Each row comes from the steps of one walk. Every step used is in the known rows, and no mark comes twice. Write the walk behind each row, first mark first.
Known rows
rofo/kupan/befera/narati: [ 33  41   6 -78   0 -19   1 -18  -1  27  28 -20  -3 -13   6 -12]
luso/rofo/kupan/kepuf: [ 51  14 -13   7   6  17 -64 -16 -51  -7  39  19  24 -33  10  17]
kepuf/kupan: [  6  -8 -11 -27  12  -4  15  17 -22  -8  24   6  35 -14  22   1]
kepuf/kupan/depibiv/luso/rofo: [ 42 -39  15  49  44  -3 -11  11 -12   7  16 -12  40   6  26   8]
narati/depibiv: [-10 -29   1   2 -13   2 -25  10   5  12  11 -22  12  34   8  -2]
luso/rofo: [ 30  16  -7  35  16  14  -7   5 -13  -4   1 -11  -5  10  -1  15]
luso/rofo/kupan: [ 40  28  -2  11   9  12 -15  18 -35  -9  34   8   9   0  15   8]
tozab/kupan/depibiv/narati: [  6 -19  30 -13  17 -43  -4 -15 -18 -35  25 -49  25   1  44  22]
luso/rofo/kupan/befera: [ 73  45  13 -11  -9  12 -23   9 -29  24  37 -12 -12 -16  -2 -10]
befera/narati/depibiv/luso/rofo: [  7  -4 -23  36  56   1 -16   7  28  11 -20 -33  15  50  12  12]
rofo/kupan: [  8  13   6 -24  -8  -3  -7  14 -23  -4  32  18  14 -10  15  -6]
kupan/befera/narati/depibiv: [ 15   1   1 -53  -5 -12 -18 -21  28  44   7 -60  -8  30  -1  -8]
befera/narati/depibiv/luso/rofo/kupan/tozab: [ 30  -4  -9 -11  21  -9 -54  23 -13  -2  24 -24   6  24  34  19]
luso/rofo/kupan/befera/narati/depibiv: [ 54  29  -2 -41   3  -3 -32  -2  -7  34  40 -52   2  31  14   0]
luso/rofo/kupan/depibiv/narati/befera: [ 77  16  40  31   4  -7 -32 -18 -46   4  22 -46  12  15  25   8]
tozab/kupan: [  3   0  -5 -18  12 -35  14  19 -16 -16  24  -1  12   1  15  19]
narati/depibiv/luso/rofo: [ 17 -17  -9  66  30  19 -33  29  13  11 -13 -12  12  39   3   0]
depibiv/luso/rofo: [ 27  11 -10  65  42  17  -8  19   6   0 -22   8   2   5  -4   1]

Which walk is each row?
[ 60  53  -3 -14  43  -1  -7  -1   6  27   4 -10  -2  -9   4 -10]  depibiv/luso/rofo/kupan/befera/narati
[ 26  -3  -1  42  23  15 -40  42 -10   7  18   6  26  30  19  -6]  narati/depibiv/luso/rofo/kupan
[ 49  12   6  15  10   5 -47  33 -33 -13  21  17  -8 -21  18   8]  depibiv/luso/rofo/kupan/tozab
[ 46   0  49  -4 -12 -22 -25 -24 -34   7  20 -35  18   8  24  -7]  rofo/kupan/depibiv/narati/befera
[ 36  24  -3  40  36  13 -15  32 -16  -5   8  28  16  -5  11  -4]  depibiv/luso/rofo/kupan
[-23 -21 -15   0  38 -13  -9   1  41  17 -23 -22  21  41  12  -2]  befera/narati/depibiv/luso
[ 41 -12  39   1   8 -53  -5 -20 -28  -5  12 -54  15  16  25  20]  tozab/kupan/depibiv/narati/befera
[ 47 -15  34  23  -2  -4 -33  -5 -31   6  47 -20  11  16  23  11]  luso/rofo/kupan/depibiv
[ 38 -13  43  19  -4 -17 -18 -38 -12  12 -11 -53   3  16  11  -1]  kupan/depibiv/narati/befera
[ 35 -31  27  76  31   1 -27  -6  11  16  -8 -19   2  21   5   7]  kupan/depibiv/luso/rofo
[-20 -15 -14 -28  12 -15  -7 -11  21  11   3 -43  13  45  15  12]  befera/narati/depibiv
[ 22  -7 -12 -79   5 -16  -1  -4   5  35  30 -53  28  16  20  -6]  kepuf/kupan/befera/narati/depibiv
[ 28  -7 -29   7  45   4 -73 -15  -9   9  15  -2  43   8  23  14]  befera/narati/depibiv/luso/rofo/kupan/kepuf
[ 60  12  12  19   4  18 -50  32  -3  38  23 -13   6  14   2 -25]  narati/depibiv/luso/rofo/kupan/befera
[ 15   9 -17  12  48   0 -23  21   6   7  11 -14  29  40  27   7]  befera/narati/depibiv/luso/rofo/kupan
